Each row was made from one small tree. The marks that hang from a mark follow it in brackets, in alphabetical order. Every link used is in the known rows. Write each row's tree.
Known rows:
tetug[sata tenin vazuk]: -0.06,-0.63,1.08,0.54,-5.10,0.24,-1.57,1.04,0.33,-0.21,-0.58,-0.67,1.63,2.10,2.15,-1.18,0.67,-0.64,-2.99,0.60,0.10,0.28,-0.49,-3.05,0.66,4.21,2.51,2.36,0.47,-0.56,1.08
tenin[tetug[befafir lopavip sagori sata]]: -5.87,-3.12,0.19,0.44,0.62,-1.22,0.24,-2.01,-0.49,-0.57,-0.94,-2.77,0.95,-1.80,2.81,-1.59,1.70,2.23,4.74,3.18,2.59,0.92,-1.92,-0.63,0.51,0.88,1.25,1.33,-0.99,3.08,-2.81
lafik[tenin tetug]: 2.94,-0.84,1.96,0.77,-2.10,-2.62,2.18,-0.31,5.68,-0.48,-1.87,-1.21,-1.13,2.12,-3.52,0.58,4.16,4.32,-0.36,7.79,2.50,0.60,-1.73,0.57,-0.13,2.05,0.50,0.71,-2.63,-1.48,2.28
lafik[sagori tenin tetug[befafir lopavip sata] vazuk]: -0.19,-5.00,6.17,1.60,-0.60,-3.16,0.72,-2.28,1.34,-1.44,-3.72,-1.96,3.66,-2.45,-4.10,-1.01,1.25,0.18,7.05,8.21,4.32,1.55,0.48,-0.88,3.30,1.86,0.36,-0.41,-1.08,-0.02,4.07
tenin[tetug[befafir[sagori] lafik lopavip sata vazuk]]: -3.53,-2.67,2.08,1.10,-2.69,2.25,0.35,-0.49,-1.89,1.14,-1.15,-3.98,1.13,-0.45,2.35,0.64,-2.87,-1.64,-0.22,2.89,0.80,-0.40,0.22,-1.20,1.11,1.73,0.03,-0.01,0.24,-0.30,0.68
lafik[sagori vazuk]: 2.58,0.80,2.24,-1.11,-2.08,-5.32,1.11,-0.49,4.67,-2.21,-3.47,-3.10,0.07,0.37,-1.66,1.17,4.60,2.77,-2.02,5.72,1.22,-0.40,0.36,-2.91,1.15,2.55,-0.52,2.84,-2.31,-1.45,0.43
lopavip[sagori tetug]: 0.91,1.53,-2.76,-2.37,-1.53,-3.10,-1.47,-1.24,4.14,-1.04,-2.84,-1.48,-2.81,-2.11,-0.92,-1.70,4.30,7.75,-4.71,0.68,-3.02,-0.19,-0.31,0.21,3.49,-1.17,2.87,3.06,-3.69,2.74,-0.60
lafik[tetug[lopavip sagori tenin vazuk]]: -2.77,-4.29,0.29,1.14,-2.15,2.27,0.21,-3.09,2.84,0.45,-1.35,-0.19,2.08,0.89,-2.08,1.13,-0.22,0.46,2.24,3.03,1.98,2.14,-2.03,-0.11,2.26,3.04,0.24,-0.50,0.38,2.08,-0.07
befafir[sagori vazuk]: 2.74,0.09,2.02,1.32,-2.68,0.85,3.67,0.72,4.54,0.06,-1.97,-4.45,-2.62,4.07,1.06,2.11,4.35,1.38,-6.43,4.39,0.73,-2.08,-1.32,-1.30,-1.42,2.66,-2.59,2.27,0.04,-2.95,1.73
tetug[lafik[vazuk]]: 1.82,0.39,0.29,-1.50,-2.45,-1.98,0.75,-0.49,2.52,-1.54,-1.64,-3.20,1.20,1.52,-0.45,1.18,0.87,1.53,-3.76,2.74,-1.14,-0.97,1.49,-3.74,0.84,0.99,-1.24,3.08,-2.75,-0.84,0.50
tetug[lopavip]: -0.99,-0.45,-0.37,-1.06,-1.24,-1.93,1.77,-0.41,4.29,-0.79,-2.94,-1.87,-1.30,1.74,-0.26,-0.05,3.08,3.94,-0.52,2.51,-0.18,-0.11,-2.84,-1.49,-0.85,2.27,1.36,2.85,-1.00,0.80,-1.36
tenin[tetug[lopavip sagori]]: -4.37,-2.15,-1.03,-0.64,0.90,-2.02,2.43,-1.93,3.61,-0.35,-1.15,-2.46,-0.66,0.31,0.26,-0.41,3.83,4.85,2.38,4.03,2.27,1.11,-3.45,0.33,-0.95,1.20,0.38,1.67,-1.96,1.98,-3.42
lopavip[sagori tetug[lafik[tenin] sata]]: 0.40,-2.70,-1.34,-1.48,-2.05,-0.57,-1.85,-0.88,0.19,0.31,-2.27,-0.05,0.94,-1.11,-2.24,-4.51,1.03,6.16,-2.04,-0.15,-3.23,1.47,0.87,0.92,3.59,-2.55,3.07,0.58,-3.39,2.57,3.09
lafik[sagori tetug[befafir[vazuk] tenin]]: 3.18,-1.46,3.57,2.51,-4.84,0.10,0.31,-2.32,5.35,-1.41,-1.30,-0.65,1.75,0.97,-2.33,1.94,1.64,-2.04,-1.52,4.00,2.11,-0.02,0.96,-0.63,2.12,4.52,-1.65,-0.08,0.21,-2.45,1.67
tetug[lafik]: 1.62,0.85,-0.88,-1.08,-3.24,-1.19,0.45,0.04,3.34,-0.57,-1.85,-1.90,-0.42,3.11,-0.12,1.17,1.20,3.09,-4.28,1.22,-1.87,-0.54,-0.14,-2.10,-0.43,1.47,0.07,2.07,-1.94,-0.41,-0.63
lopavip[tetug[vazuk]]: 0.91,2.63,-1.75,-1.11,-2.76,-1.70,-1.65,-0.52,3.52,-1.39,-1.42,-2.37,-1.09,-0.49,0.19,-0.64,2.46,4.90,-5.39,2.47,-2.12,-0.29,1.15,-1.67,2.38,1.05,2.26,3.20,-2.42,-0.37,0.43
tetug[lafik lopavip[sagori] sata tenin vazuk]: -3.15,-4.60,-0.57,-0.40,-4.05,2.96,-2.79,-1.70,-1.56,0.90,-1.68,0.73,3.32,-0.19,0.70,-1.93,-3.45,-0.67,-0.68,-3.60,-2.22,1.57,0.01,-1.16,3.51,1.22,2.58,0.56,0.25,2.80,0.97
tetug[befafir sagori sata vazuk]: -2.30,-0.33,-0.20,1.20,-1.85,0.52,-3.19,-2.20,-2.15,-1.47,-0.50,-3.48,1.67,-1.08,3.95,0.62,-0.06,0.39,-0.39,3.01,0.44,-0.15,1.51,-3.43,2.62,0.63,0.99,1.45,-0.74,1.36,-0.32
lopavip[sagori tetug[lafik tenin vazuk]]: 0.65,-0.21,-3.40,-1.95,-4.78,2.13,-3.42,-2.44,1.43,-0.01,-0.90,0.40,1.48,-1.07,-1.52,-1.43,-1.95,2.59,-6.60,-3.05,-5.38,0.53,1.91,-0.51,5.05,-0.76,2.19,0.94,-2.40,2.15,0.98
tenin[tetug[befafir[sagori] lafik[vazuk] sata]]: -0.38,-1.38,3.31,0.16,-2.54,-0.69,1.48,0.57,-1.11,-0.06,-1.07,-5.23,0.91,-0.40,1.63,0.37,-0.11,-1.23,-1.90,5.05,1.43,-1.81,1.45,-2.73,1.20,1.00,-1.89,1.55,-1.52,-0.80,1.23
tetug[befafir vazuk]: 1.21,3.40,-0.91,0.31,-3.35,-1.06,-1.92,-1.52,1.66,-2.26,-0.40,-3.38,-0.38,-0.02,2.36,2.38,0.43,0.54,-4.34,3.65,-1.11,-1.57,1.17,-3.81,1.72,1.37,0.89,2.88,-1.94,-1.06,-0.33
vazuk[befafir]: 1.91,2.24,0.33,0.26,-2.53,-1.76,0.70,0.97,4.66,-2.12,-3.01,-2.78,-1.60,3.47,2.18,0.57,4.20,3.40,-4.38,2.25,1.79,-1.85,-1.46,-2.34,-3.26,2.52,-0.96,4.14,-0.31,-1.96,0.85

Which tree is each row?
-2.32,-2.78,2.06,1.34,-3.92,4.08,0.20,-0.58,-1.91,0.74,-2.29,-2.28,1.14,1.18,1.86,-0.12,-2.02,-3.72,-1.04,1.25,-0.17,-0.79,-1.56,-2.54,1.52,3.19,0.87,0.19,2.50,0.85,1.86 : tetug[befafir[sagori] lopavip sata tenin vazuk]
-0.40,-1.69,-0.38,-2.20,-1.63,-1.84,-2.75,-0.91,-0.39,-0.84,-2.59,-2.00,1.53,-3.59,-0.58,-3.42,0.71,4.53,-2.53,-0.53,-3.02,0.47,3.16,-1.48,5.50,-1.79,1.60,2.87,-3.32,3.16,1.75 : lopavip[sagori tetug[lafik[vazuk] sata]]
-0.76,-4.80,3.92,0.39,-1.30,-0.93,0.22,-2.48,-1.33,-1.78,-3.17,-2.01,5.29,-0.92,-2.82,-1.53,-1.72,-1.24,4.14,3.86,0.34,1.15,1.31,-2.73,2.44,-0.04,-0.16,-0.31,-1.21,0.11,3.39 : tetug[befafir lafik[sagori tenin vazuk] lopavip sata]
-1.28,1.03,1.18,0.35,-2.26,-3.74,-0.57,0.68,0.91,-1.24,-0.27,-2.92,-0.57,-0.91,3.34,-1.14,2.92,2.02,-0.30,4.11,1.85,-0.73,-0.34,-1.77,-0.14,2.43,2.13,3.08,-2.05,-0.16,-1.61 : tenin[tetug[befafir sata]]
1.28,1.82,-2.20,-0.05,-1.73,-0.11,-2.11,-3.11,2.80,-2.35,-0.99,-2.88,-0.93,-3.41,1.00,-1.07,2.23,3.78,-5.51,0.67,-3.16,-1.35,2.20,-0.77,4.57,-1.87,0.56,3.08,-3.00,1.24,0.60 : lopavip[sagori tetug[befafir[vazuk]]]
-1.05,-5.32,3.28,3.17,-0.83,0.92,-0.38,-3.44,0.91,-0.59,-1.31,-1.40,2.11,-2.69,-1.00,-1.54,0.58,1.00,3.87,4.66,2.37,1.22,-0.12,1.17,3.64,-0.14,0.69,0.26,-1.18,1.08,3.89 : lafik[tenin tetug[befafir[vazuk] lopavip[sagori] sata]]
-2.23,-2.53,0.03,0.71,-3.31,1.72,-1.70,-0.73,-0.89,0.00,-0.45,-0.86,2.49,1.75,2.40,-1.00,0.56,-0.16,-1.13,0.63,0.76,1.09,-0.65,-2.45,1.49,2.78,1.18,0.96,0.61,1.57,0.21 : tetug[sagori sata tenin vazuk]
-1.08,-2.70,-0.05,0.20,-2.54,0.47,-0.78,-3.52,3.14,-0.35,-2.68,0.32,0.02,-2.09,-2.38,0.62,0.00,0.94,1.39,1.37,-0.11,0.36,-1.92,0.30,3.85,1.01,1.55,0.46,-0.80,3.58,-0.59 : lafik[tetug[befafir lopavip[sagori] tenin]]
-0.78,-1.00,-1.31,-1.02,-3.93,0.15,-4.09,-0.69,-0.03,-0.02,-1.41,0.25,0.86,-2.18,0.68,-3.78,0.95,2.99,-3.83,-2.00,-2.62,0.87,0.78,-0.63,5.01,0.85,4.19,2.12,-1.21,2.83,1.40 : lopavip[sagori tetug[sata tenin vazuk]]
0.69,-1.79,-2.22,1.03,-1.13,3.73,-0.03,-4.50,0.68,-1.84,0.36,-2.26,3.07,0.17,-1.61,-1.30,-1.09,1.84,-2.82,1.88,-3.02,0.33,2.35,-0.73,2.82,-3.32,-2.17,-0.39,-2.98,0.58,2.67 : lopavip[tetug[befafir[vazuk] lafik[tenin] sagori]]
-4.19,-2.88,0.86,0.89,-2.33,0.37,-2.49,-0.71,-0.52,-0.07,-1.82,-1.85,2.14,-1.10,3.53,-1.99,-1.41,2.03,0.12,-0.83,1.82,0.64,0.59,-0.14,0.06,0.93,0.47,2.42,-0.50,0.14,1.14 : tenin[tetug[lafik lopavip[sagori] sata vazuk[befafir]]]
3.04,0.05,0.47,0.23,-3.86,0.31,-1.46,-1.37,3.29,-1.67,-3.23,-1.14,2.83,1.84,-3.04,-1.33,0.04,3.43,-4.41,2.04,-0.71,0.50,2.25,-0.43,0.25,0.13,-0.92,0.02,-1.47,-3.34,5.13 : lopavip[tetug[lafik[sagori tenin] vazuk[befafir]]]
-5.21,-5.04,1.93,0.42,0.45,0.32,0.86,-0.81,-0.88,-0.99,-2.01,-3.35,4.28,-0.01,2.34,-2.21,0.17,1.20,3.63,1.73,4.08,0.76,0.00,-1.63,-1.45,0.89,-2.92,2.36,-0.25,0.95,0.91 : tenin[tetug[lafik[vazuk[befafir]] lopavip sagori sata]]
1.30,-3.72,3.96,3.41,-1.28,3.07,4.69,-2.46,3.80,0.06,-2.20,-3.42,-0.15,1.65,-2.94,1.79,1.13,-0.52,0.44,8.04,2.82,-0.63,-1.72,0.79,0.32,1.24,-2.79,-0.77,-0.05,-1.93,4.50 : lafik[tenin tetug[befafir[sagori vazuk] lopavip]]
-1.90,-0.37,0.78,-0.04,-0.93,-0.76,3.56,-0.60,3.06,0.23,-2.26,-4.17,-2.66,0.46,0.58,1.39,2.47,1.72,-0.82,5.38,1.45,-1.50,-3.24,-0.42,-0.96,1.52,-0.33,1.30,-0.93,0.22,-1.54 : tenin[tetug[befafir[sagori] lopavip]]
-2.88,-3.65,3.07,0.05,-1.24,0.42,2.31,-0.34,-1.38,0.35,-1.88,-4.91,1.74,-0.92,0.99,-0.29,-1.12,-1.50,1.24,4.23,1.44,-0.95,0.31,-2.21,1.14,1.00,-1.59,1.01,-0.55,0.37,0.98 : tenin[tetug[befafir[sagori] lafik[vazuk] lopavip sata]]
0.89,-2.44,-0.55,0.77,-2.27,2.28,-2.56,-2.91,-1.19,-1.15,-0.32,-1.42,2.86,-2.48,-0.27,-3.76,-1.29,2.10,-2.89,-0.30,-3.46,0.27,3.17,0.08,4.65,-3.37,0.61,0.65,-2.99,1.21,4.19 : lopavip[sagori tetug[befafir[vazuk] lafik[tenin] sata]]
-1.10,-4.70,3.29,0.83,-1.99,-0.43,0.57,-0.81,0.94,-0.22,-1.42,-1.27,2.93,0.04,-1.07,-0.81,2.22,0.17,2.80,4.31,3.58,1.36,-0.21,-1.59,2.67,3.15,-0.61,0.87,-0.09,2.05,1.54 : lafik[tetug[sagori sata tenin] vazuk]
-0.55,-0.01,3.65,2.15,-3.37,-0.17,0.95,2.80,1.29,0.40,-2.07,-4.67,-1.32,2.48,4.43,-0.19,3.31,1.31,-3.73,4.73,5.07,-1.63,-0.89,-1.22,-2.97,4.02,-1.13,2.81,1.06,-3.61,2.64 : tenin[tetug[sata vazuk[befafir[sagori]]]]
-0.62,-4.41,1.54,0.07,-0.65,0.12,0.82,-1.50,-1.54,-0.78,-1.01,-2.61,4.23,1.44,-1.08,-1.74,0.28,1.27,1.41,4.15,0.86,1.17,0.89,-2.46,1.32,-1.17,-1.30,0.41,-2.35,1.14,3.20 : tetug[lafik[tenin vazuk] sagori sata]
-0.40,-3.68,0.74,0.05,-0.29,1.50,-0.26,-1.13,-1.26,-1.80,-2.42,-2.56,4.62,0.51,-1.02,-4.23,0.54,3.07,0.10,1.71,0.80,0.51,2.06,-1.66,0.76,-2.18,-2.06,1.19,-1.54,0.83,5.45 : lopavip[tetug[lafik[tenin vazuk[befafir]] sagori sata]]
-2.26,-1.62,-0.21,1.17,-3.41,2.65,-2.91,-2.29,-2.65,-1.11,0.19,-1.58,3.08,0.28,3.10,-0.21,-1.39,-2.30,-0.86,0.63,-0.06,0.24,0.38,-3.44,2.60,1.78,1.10,0.65,0.40,1.88,0.07 : tetug[befafir sagori sata tenin vazuk]
-4.02,-3.58,-0.36,-1.24,0.72,-0.89,2.21,-2.73,1.70,-0.71,-0.80,-3.08,2.48,-0.41,-0.81,-0.13,0.46,2.32,2.37,3.69,1.10,1.20,-0.57,-1.42,0.70,-0.03,-1.95,1.55,-2.91,1.83,-1.97 : tenin[tetug[lafik[vazuk] lopavip sagori]]
0.01,-3.72,0.82,0.22,-0.40,-1.96,1.58,-2.66,4.73,0.20,-3.14,-0.33,-1.04,-0.77,-4.42,-0.29,3.07,5.44,2.71,5.46,1.66,1.75,-2.84,2.26,1.97,-0.14,1.69,0.15,-2.73,1.91,1.77 : lafik[tenin tetug[lopavip[sagori]]]
-0.16,-0.44,0.84,0.28,-4.24,-0.03,-2.17,0.70,-0.30,-0.14,-1.02,-2.24,1.78,1.69,2.47,0.10,-0.89,0.96,-3.05,0.79,-0.94,0.30,1.89,-2.86,1.27,2.39,1.27,2.17,-0.72,-0.90,1.17 : tetug[lafik sata vazuk]
-2.52,-3.40,0.96,-0.32,-2.78,0.14,0.96,0.81,1.27,0.25,-2.54,0.40,1.31,2.31,0.57,-2.66,1.59,0.70,1.14,-0.53,0.26,0.89,-3.39,-1.51,-0.51,4.06,2.76,2.09,1.14,2.07,-0.17 : tetug[lopavip sata tenin]
-1.04,0.62,2.62,1.47,-3.16,-0.45,-0.06,0.72,-0.44,0.32,-0.54,-4.95,-1.32,-0.30,3.77,0.96,1.25,-0.19,-2.93,5.86,2.34,-1.50,0.19,-1.80,0.60,2.62,0.53,1.52,-0.46,-1.57,0.52 : tenin[tetug[befafir[sagori] sata vazuk]]
-1.51,-1.29,-2.11,-0.90,-2.51,0.80,-0.75,-3.29,1.59,-1.04,-2.44,-0.27,0.04,-1.07,-0.34,-0.27,0.02,0.45,-0.99,-1.03,-2.48,-0.49,-2.43,-1.42,2.77,0.07,1.95,1.52,-1.04,3.81,-1.66 : tetug[befafir lopavip[sagori] tenin]
